Each row was made from one walk, in order. Every step used is in the known rows, and no mark comes twice. Write each row's walk.
(in the rows, 128 means zero)
Known rows:
zamu -> buni: [112 134 120 152 130 126 115 147 167  73 105 121  88 137 113 115 114  55
 130 148  85 163 136 120 125 111 125 124  95 162 121  99 181 162 165 144
 158 110 160]
gezun -> zovu: [111 128 142 174 119  69 115 130 128  75 142 133 108 144  62 128 131  75
 115 145  81 128 124 130 112 132 153 136  85 187 137  90 157 129 161 155
 171 124 129]
dugi -> fopa -> buni -> zamu -> laga -> kunek: [112 124 136 175 144 100 103 126 156 115 110 119  95 206 141  73 112  84
 112 158  54 108 143 104 134 167 156 153  81 115  93  96 162 138 144 148
 135 122 147]
buni -> zamu -> laga: [105 125 144 184 116 114  94 163 133 102 131 120 115 202  70  98 117  85
  53 154  91 123 119 118 124 137 187 156  77 147 116 102 137 152 183 152
 157 119 143]
zovu -> gezun -> dugi: [114 131 144 147 141  78  96 141 135  94 150 147 117 168  82 190 114  78
  95 155  98 147 141 107  94 107 179 126 107 168 134  96 177 122 173 110
 127  67 101]
kunek -> laga -> gezun: [104 130 143 136 111 162 114 137 131 122 120 131 100 163  90 125 124  72
  74 140  69  97 149 104 133 101 145 142  66 148 146 115 154 134 179 146
 127  86  50]
fopa -> dugi -> mepip -> fizov -> degabef: [113 134 137 175 144  83 107 115 123  86 134 142 104 158  77 137 131  52
  80 147  88 108 109 132 103 163 115 103 100 102 162 141 144 102 115 115
 157 112 136]
zovu -> gezun -> dugi -> fopa -> buni -> zamu: [120 132 131 132 181  74  97 155 141 109 143 141 120 173 124  74  82  80
 107 157  81 124 149 100  86 150 188 112 113 135 110  69 167 149 174 121
 111 106 113]
fopa -> dugi -> gezun -> laga: [115 125 132 173 119 160  99 137 126  96 132 147 109 161  75 108 108  87
  84 145 101 114 128 118 114 119 153 148  78 130 139 112 154 124 133 141
 151  67 164]
buni -> zamu -> laga -> gezun -> dugi: [110 126 137 190 143 156  90 151 115 119 146 131 124 195  98 100 112  92
  38 161  73 124 115 100 126 105 172 158  94 164 118  95 143 134 174 140
 120  66 123]
buni -> zamu -> laga -> gezun -> zovu -> mepip: [105 121 148 177 161 111 106 153 108  86 133 120 137 180  82  47 143  83
  57 151  82 121 135 126 145 120 185 165  63 189 117  82 158 126 144 165
 149 131 109]
kore -> fizov -> mepip -> zovu -> gezun -> laga: [105 132 158 134 152  99 126 159 185  94 162 129 100  82  31 167 131 106
  56 138 125 118 115 131 134 127 140 150  85 195 104 125 189 107 157 116
 122  49 159]
fizov -> mepip -> zovu -> gezun -> dugi -> fopa: [112 134 112 121 173  78 122 116 154 105 155 126  94 110  60 148 110  70
 115 141  96 118 121 131 119 154 138 116  89 166 113 112 184 132 143 120
 103 108 145]
gezun -> laga -> zamu -> buni -> fopa: [110 128 127 172 156  89 102 155 174  74 109 124  89 152  95  90 114  79
 103 149 125 164 162  97 149 111 141 131  76 183  80 102 178 144 214 147
 119  79 181]
laga -> zamu -> buni: [111 130 144 158 142  98 116 155 172  87 120 132  97 156 125 116 117  45
 101 145  88 149 161 108 145  86 103 131 107 149 109  83 160 173 176 134
 149 103 141]
fopa -> buni -> zamu -> laga: [108 125 147 193 136 143  97 169 139 108 130 124 108 196 103  62 107  84
  60 153  90 134 134 112 113 145 178 138  86 141 108  84 129 159 155 144
 163 102 125]
geke -> laga -> gezun -> dugi -> fopa: [109 133 113 123 131 147 116 101 124 113 128 127 120 163 106 103  92  76
  90 145  53 106 114 106 129 138 157 143  92 157 130 105 191 125 142 153
  92  75 156]
fopa -> dugi: [111 130 120 175 101 115  97 117 125  96 141 148  83 181  98 157 114  67
 131 142  71 136 113 116  99 135 158 116  87 127 155 109 146 149 141 143
 164 101 138]
mepip -> zovu -> gezun -> dugi -> fopa: [110 133 121 129 164  85 113 127 152 101 146 130 104 137  80 185 105  83
 140 146  76 116 107 125 117 138 153 112  97 166 113 103 190 127 168 121
 112 122 149]
zamu -> buni -> fopa: [111 135 106 162 139  99 100 143 166  71  92 113  82 154 106  97 107  74
 155 152 113 180 144 112 132 139 148 111  77 178 100 107 196 147 204 157
 139 109 173]
gezun -> zovu -> mepip: [110 124 139 153 142  72 118 126 120  61 132 129 111 152  70 110 141  65
  89 142  90 145 147 138 123 130 174 138  64 185 139  89 174 118 134 155
 166 145 114]
dugi -> fopa -> buni: [111 138 118 140 147 110 120 124 160  95 120 133  84 144 137  66  90  62
 139 136  66 135 140 118 107 157 135 109  83 130 123 100 170 160 142 138
 145 113 124]
dugi -> mepip -> zovu -> gezun: [106 136 142 133 158  87 118 148 162 105 130 137 108 118  55 182 121  83
 137 142  91 109 141 143 132 146 132 112  94 155 118 105 182 123 176 103
 134 116  93]
fopa -> buni -> zamu: [115 129 146 157 142 121 100 167 141 106 129 140  98 181 115  59  94  81
  76 151  80 136 159 110  92 140 165 121 102 133 121  71 144 165 176 129
 157 113 105]
buni -> fopa: [107 134 119 161 119  81  96 133 147  85 111 126  84 178  79 117 108  88
 123 148 111 160 145 116 121 151 168 119  63 170 116 121 179 132 211 149
 141 108 138]
gezun -> laga -> zamu -> buni -> fopa -> dugi: [115 125 110 194 143  96  91 137 149  80 127 137  80 171 105 114 113  77
 133 149 110 160 134  90 130 123 156 116  84 157  99  99 160 147 177 154
 123  74 196]
gezun -> dugi: [116 128 131 164 121 106 104 123 125  92 145 140  96 169  87 166 108  73
  71 151  82 151 126 113 101 114 161 130  93 156 142 101 158 128 164 127
 137  82 132]
zovu -> mepip: [106 127 133 137 132 106 115 130 137  75 118 133  98 169  90 116 129  62
  71 140  88 156 158 133 123 122 169 137  61 155 141 107 178 135 146 137
 158 126 104]
mepip -> zovu -> gezun -> dugi -> fopa -> buni: [113 132 127 140 185 119 116 135 160 106 142 135  92 131 117 141  92  82
 143 143  74 133 125 116 103 147 143  91 108 157 105  82 177 138 132 110
 125 107 125]
geke -> laga -> zamu -> buni -> fopa -> dugi: [112 125 117 169 120 122  94 127 133  96 113 128  91 202 110 124 102  66
 137 150 103 155 141  91 135 146 160 109 102 148 109  85 169 149 154 167
 129  84 190]
kunek -> laga -> zamu -> buni -> fopa: [112 126 131 152 140  84 106 143 155  94 103 115  86 173  97 122 113  60
 112 150 121 143 176  95 153 117 148 117  72 156 100  97 161 147 216 158
 117 114 130]
zovu -> mepip -> fizov -> degabef: [104 128 157 157 153  97 111 141 138  66 120 130 109 176  71 120 146  59
  27 146 105 142 129 134 107 130 132 121  84 144 147 134 168 104 116 116
 176 134 122]
dugi -> mepip -> fizov -> kore: [110 131 132 144 143 142 137 134 149 102 144 157  99 133  49 131 116  59
  66 150  56  87 121 131 130 151  91 121 100  85 171 118 171 109 153 108
 137 139 109]
zovu -> gezun: [105 135 151 133 128  78 103 158 160  92 129 144 118 164  77 161 121  76
 123 146 100 137 154 116 104 117 167 128  94 165 130 104 185 138 184 115
 148  86  81]
fizov -> mepip -> zovu -> gezun: [103 133 146 135 151 108 120 155 172 107 144 132  90 112  37 158 131  80
 107 137 118 131 148 137 123 140 124 119  90 178 115 109 177 142 155 106
 147 102  98]
laga -> zamu -> buni -> fopa: [110 132 127 165 150  72 102 149 170  83 103 122  88 170 115  97 110  66
 129 150 116 169 165 102 150 117 129 117  87 167  89  93 177 157 214 148
 130 102 161]
zovu -> gezun -> dugi -> fopa -> buni: [117 135 124 132 173  88 109 129 152  98 139 143 105 147 134 107  88  65
 135 146  80 140 145 106  93 143 163 102 103 145 118  86 181 140 140 116
 117  81 110]
gezun -> dugi -> fopa: [116 134 107 139 136  79 111 103 134  92 138 131  97 154  99 130  96  65
 108 145  66 127 109 118 112 139 156 128  83 142 134 112 175 134 164 142
 114 112 164]
fizov -> mepip -> zovu: [105 130 132 152 131 142 129 134 160 106 141 123  62 107  40 137 128  76
  77 132 101 134 128 145 132 146 101 123  75 168 119 117 155 149 142 124
 159 121 139]
fizov -> degabef: [108 134 138 192 124  67 106 135 147  76 118 126 101 174  81  91 124  73
  69 145 105 142 139 131  98 125 143 124  87 168 138 118 155 130 165 125
 171 103 133]
fizov -> mepip: [110 135 127 141 119  98 122 123 150  95 138 132  79 126  61  85 124  54
  66 136 109 142 157 131 119 146 124 140  71 149 138 125 156 152 148 133
 147  89 116]
dugi -> fopa -> buni -> zamu -> laga: [108 129 129 176 146 124 102 153 145 106 128 117 109 188 112  44  96  78
  88 150  78 119 120 114 118 164 176 134  78 129 102  92 143 162 156 155
 143 126 149]
geke -> laga -> zamu -> buni: [109 126 149 141 121 141 121 148 160  95 113 126 110 173 107 119 110  51
  78 144  89 140 164 104 148 104 125 139 117 155 110  72 171 162 150 148
 140  86 159]

Which walk is each row?
[104 122 140 140 147 164 133 148 147  86 143 153  96 163  53 135 130  64
  41 148  65 120 128 127 124 125 120 126  89 112 169 108 185 114 133 115
 158 159 110] => zovu -> mepip -> fizov -> kore
[105 128 150 154 114 149 117 130 117  98 130 129 132 159  70  97 126  87
  92 144  65 105 128 116 129 130 154 152  96 204 133  80 173 119 137 166
 146  85 119] => geke -> laga -> gezun -> zovu
[122 130 121 146 166  96 103 141 131 107 139 136 100 172 126  55  78  75
  89 154  68 129 139 105  92 153 170 115 102 126 117  73 152 154 164 135
 119 119 141] => gezun -> dugi -> fopa -> buni -> zamu
[ 97 122 164 159 157 158 115 148 121  81 141 129 129 162  68 128 162  72
  52 147  77 121 100 127 145 125 136 152  71 166 136 119 167 101  97 151
 165 125 107] => zamu -> laga -> gezun -> zovu -> mepip -> fizov
[111 139 155 175 125  40 114 130 156  78 131 116 111 155  99 130 117  80
  56 148 107 131 116 133 117 127 141 137  95 163 136 127 170 108 170 137
 159  83 172] => kore -> fizov -> degabef
[105 136 159 121 150  82 126 152 180 109 156 124  98 101  51 189 124  87
  95 139 117 122 127 138 137 140 121 129  97 174 112 115 190 122 159 115
 139  84 131] => kore -> fizov -> mepip -> zovu -> gezun
[121 136 128 131 156  47 108 120 128  99 143 148 124 135  80 160 109  60
 103 153  93 120 157 122 114 139 163 126  97 138 141 104 173 108 172 106
 102  70  88] => zovu -> gezun -> dugi -> mepip
[101 131 154 141 142 115 110 166 170 103 134 135 100 144  55 199 125  95
 132 142  95 129 129 131 119 119 142 113 100 180 116  97 181 135 176 106
 159 117 101] => mepip -> zovu -> gezun
[102 129 144 202 131 126 110 142 127  93 140 123 125 158  78  92 139  85
 100 146  71 114 107 122 143 118 145 158  74 204 121 100 150 127 149 163
 158  92 117] => zamu -> laga -> gezun -> zovu
[113 124 148 142 129 107 122 148 155 100 118 124  92 161 103 142 122  39
  84 145  95 122 170 100 147  86 124 129  91 136 123  85 143 162 178 145
 136 113 106] => kunek -> laga -> zamu -> buni
[119 129 124 174 152 119  89 140 133 105 105 134 107 196 129  95  95  62
 147 153 121 141 162 106 150 125 124 115  96 111 107  89 161 152 164 153
 143  96 174] => laga -> zamu -> buni -> fopa -> dugi -> gezun
[110 123 145 168 111 102 111 119 163  88 116 141  82 162  91 146 138  97
  87 149  68 122 150 106 124 117 142 169  73 154 118 118 180 108 160 127
 135  69 141] => gezun -> laga -> kunek
[ 97 133 140 186 121 170 104 148 146 111 122 126 112 175 102  95 127  82
  80 144  72 126 117 115 147 108 138 158  71 169 119 121 158 143 160 145
 149  67 107] => zamu -> laga -> gezun
[105 122 162 134 148 107 120 138 122  66 144 137 114 151  56 161 152  62
  64 146  80 131 114 132 120 136 140 133  81 153 150 112 173 102 111 141
 175 152 114] => gezun -> zovu -> mepip -> fizov
[102 125 163 135 160 143 118 145 123  80 139 140 121 147  75 130 154  68
  68 145  68 123 117 125 131 120 123 141  82 161 146 113 178 105 113 140
 162 132  96] => laga -> gezun -> zovu -> mepip -> fizov
[108 121 168 141 108  87 117 138 135 119 137 139  97 189  73 171 125  53
  43 139  95  95 172 102 136  94 144 140  75 121 139  99 121 144 187 137
 136 110  65] => kunek -> laga -> zamu
[104 123 170 139  99 120 115 136 139 112 131 141 118 201  78 137 112  66
  37 140  87 116 165 104 137 116 144 151 103 146 128  85 152 147 156 137
 143  81 121] => geke -> laga -> zamu
[115 127 121 180 128 142  88 135 126  91 120 140 105 171  72  94 103 100
 103 149 123 128 134 112 119 141 170 138  63 144 120 119 165 114 160 151
 136  67 177] => buni -> fopa -> dugi -> gezun -> laga
[105 126 145 155 129 166 129 152 155  98 148 156  92 158  50 151 121  72
  61 151  59 106 109 121 115 128 100 122 106 108 166 110 170 122 152 112
 161 143 120] => mepip -> fizov -> kore
[107 122 143 139 145 114 123 128 106  88 127 125 117 154  73 103 148  67
  74 142  79 110 156 122 139 110 174 147  51 182 145  93 166 111 139 164
 139 131  58] => kunek -> laga -> gezun -> zovu -> mepip
[111 127 146 154 152 113 105 149 144 104 154 140 104 151  63 222 118  94
 100 151  93 139 120 120 106 112 157 113 111 182 120  90 175 121 169 102
 134  94 118] => mepip -> zovu -> gezun -> dugi
[103 128 146 147 153 124 120 162 176  92 152 138  92  94  16 141 136 100
  70 135 124 125 137 128 118 124 144 139  77 198 105 117 175 124 155 106
 130  69 125] => fizov -> mepip -> zovu -> gezun -> laga
[109 130 137 161 170  63  97 171 182  76 113 131 106 155  91 107 117  83
 122 153 136 162 175  91 144 106 159 126  89 193  77  96 195 139 219 132
 109  66 151] => zovu -> gezun -> laga -> zamu -> buni -> fopa
[107 125 158 161 173 117 119 181 193  87 131 134 103 120  80 154 129  80
  98 143 107 134 148 109 146  76 111 131 110 188  81  79 174 151 175 110
 133  88 152] => mepip -> zovu -> gezun -> laga -> zamu -> buni
[103 130 147 188 148 180  96 173 141 124 126 128 118 189 126  31 109  92
  64 151  71 122 136 102 129 121 151 148  89 154 107  90 141 159 161 141
 144  75  94] => fopa -> buni -> zamu -> laga -> gezun
[117 134 113 149 159 109 114 113 144  98 137 137  87 148 138  90  85  63
 119 143  65 143 133 110  98 147 144 105  93 134 124  92 165 144 135 131
 128  96 136] => gezun -> dugi -> fopa -> buni
[109 134 118 154 161  76  98 134 146 108 129 137  95 141  59 184 114  90
 184 146 108 121 130 130 129 174 157  89  87 153 113 109 183 115 181 119
 124 112 121] => buni -> fopa -> dugi -> mepip -> zovu -> gezun
[107 134 145 137 131 117 136 130 170 108 154 114  72  92  54 163 121  84
  63 134 101 125 106 147 148 149  94 133  84 165 119 122 168 130 147 136
 149 100 172] => kore -> fizov -> mepip -> zovu
[114 124 154 162 122 129 109 125 156 100 104 140 103 170  95 117 125  98
  80 154  85 106 163 114 138 116 126 177  76 132 115 113 184 102 145 128
 142  67 142] => dugi -> gezun -> laga -> kunek
[114 124 148 146 152  99 116 131 110  72 118 129 133 159  76  84 130  66
  83 147 105 130 161 146 138 127 157 147  66 162 135  86 175 115 121 156
 171 144 119] => dugi -> gezun -> zovu -> mepip
[115 129 110 184 140  85  89 128 144  88 120 134  78 189 123 126 109  60
 162 150 101 163 142  96 132 130 140 101  92 141 108  93 157 158 178 155
 136 101 174] => laga -> zamu -> buni -> fopa -> dugi
[106 130 143 144 160 106 118 155 166  92 137 141 108  98  32 164 128 100
  99 139 100 104 131 133 127 130 150 133  79 180 111 114 181 106 171 103
 121  80 120] => dugi -> mepip -> zovu -> gezun -> laga
[115 133 125 138 156  97 106 149 145 107 125 132  99 166 126  29  85  74
 108 147  68 120 145 112  99 162 160 116  93 123 115  81 156 167 176 141
 137 133 131] => dugi -> fopa -> buni -> zamu
[111 126 144 168 146 108 118 160 176  76 126 135  96 137 102 105 123  61
  73 142  97 145 155 103 142  77 117 147  95 166 101  91 161 158 175 132
 135  75 160] => gezun -> laga -> zamu -> buni
[107 126 167 150 168  72 117 160 168 107 147 151 116 121  50 165 129  88
  67 136 104  94 161 121 148 105 125 142  93 158 101  99 156 123 185  95
 113  78 101] => dugi -> mepip -> zovu -> gezun -> laga -> zamu
[111 128 147 157 125 155 109 150 145  91 120 139 118 146  62  92 110  92
  55 144 111 116 146 125 125 110 144 163  72 148 124 115 169 122 161 135
 148  68 149] => dugi -> gezun -> laga
[116 128 152 165 130  99 112 137 118  88 126 132 131 153  69  96 117  76
 110 150 100 110 141 139 128 129 137 145  87 164 135  85 159 122 147 156
 174 124 132] => dugi -> gezun -> zovu
[113 132 134 138 128 121 110 116 122 102 144 153  97 146  76 186 124  48
 107 145  63 102 101 125 116 166 114 111  93  79 165 139 149 115 119 125
 145 111 128] => fopa -> dugi -> mepip -> fizov
[107 134 109 165 148 129 107 111 134 107 137 122 113 162 113  99 104  73
  95 147  58 116  97 113 139 127 150 148  75 156 119 122 170 132 149 152
 106  85 155] => zamu -> laga -> gezun -> dugi -> fopa
[108 125 156 153 128  80 104 135 172  91 120 147 103 164  86 163 143 102
 106 153  82 121 162 100 117 111 161 165  84 165 112 113 198 102 168 111
 127  56 111] => zovu -> gezun -> laga -> kunek
[116 130 130 164 115 154  96 129 117 110 122 145 110 187 104 122 100  68
 122 147  92 122 134 125 118 133 136 128  91 102 148 102 153 141 130 144
 169  99 140] => fopa -> dugi -> gezun
[109 133 131 147 152 100 108 136 145 110 140 144 101 130  66 200 120  78
 163 141  83 107 123 135 124 154 140  99  99 140 128 103 169 125 152 108
 138 110 107] => fopa -> dugi -> mepip -> zovu -> gezun
[120 126 138 180 124 110 103 124 100  92 139 140 123 168  78 119 116  71
 138 150  91 109 122 132 117 143 147 130  94 143 146  83 147 125 124 162
 176 120 146] => fopa -> dugi -> gezun -> zovu
[117 122 135 162 147 106 107 119  94  76 130 137 124 173  84 100 128  62
 111 147  96 127 145 140 128 137 165 133  72 144 147  82 162 117  99 162
 172 138 134] => fopa -> dugi -> gezun -> zovu -> mepip
[118 128 109 180 144 156  92 143 140  81 105 130 101 152  91  79 102  88
 128 153 126 144 133 110 129 131 154 130  76 148 107 108 179 127 153 158
 133  72 205] => zamu -> buni -> fopa -> dugi -> gezun -> laga
[108 123 151 138  83 131 115 108 145 109 101 130  97 200  97 161 126  84
  89 151  60 115 156 106 129 147 152 161  95 143 129  99 189 112 130 144
 142  82 135] => geke -> laga -> kunek
[109 126 151 150 152  83 117 127 175 101 120 141  96 124  68 183 141 104
 120 149  76  95 153 122 142 136 131 151  84 157 100 113 197  87 162 101
 114  75 115] => dugi -> mepip -> zovu -> gezun -> laga -> kunek
[111 124 171 163 138 112 109 154 149 103 132 151 124 168  77  95 113  81
  27 141 112 105 175 112 144  82 122 167  84 135 114  98 144 136 172 121
 142  64 126] => dugi -> gezun -> laga -> zamu
[117 132 124 173 161 114 100 130 108 122 141 132 131 163  97  81 107  75
  44 158  67 101 132 116 142 138 159 154  84 132 123 103 143 120 175 134
  95  70 113] => buni -> zamu -> laga -> gezun -> dugi -> mepip
[111 119 153 148 166 161 137 150 126  85 143 150 126 156  44 106 129  71
  51 154  78  98 134 140 137 129 111 134  94 114 163  87 180  96 112 128
 169 173 116] => dugi -> gezun -> zovu -> mepip -> fizov -> kore
[103 134 128 171 160 162 102 156 147 122 123 122 119 179 135  10 100  86
  91 148  57 108 125 107 135 141 151 145  80 144 101  98 156 160 161 151
 126  96 117] => dugi -> fopa -> buni -> zamu -> laga -> gezun
[107 119 145 152 156 137 137 144 133  74 153 149 106 150  39 129 141  70
  54 152  66 112 116 132 123 130 126 127  92 135 169  92 179 101 123 127
 166 171 114] => gezun -> zovu -> mepip -> fizov -> kore
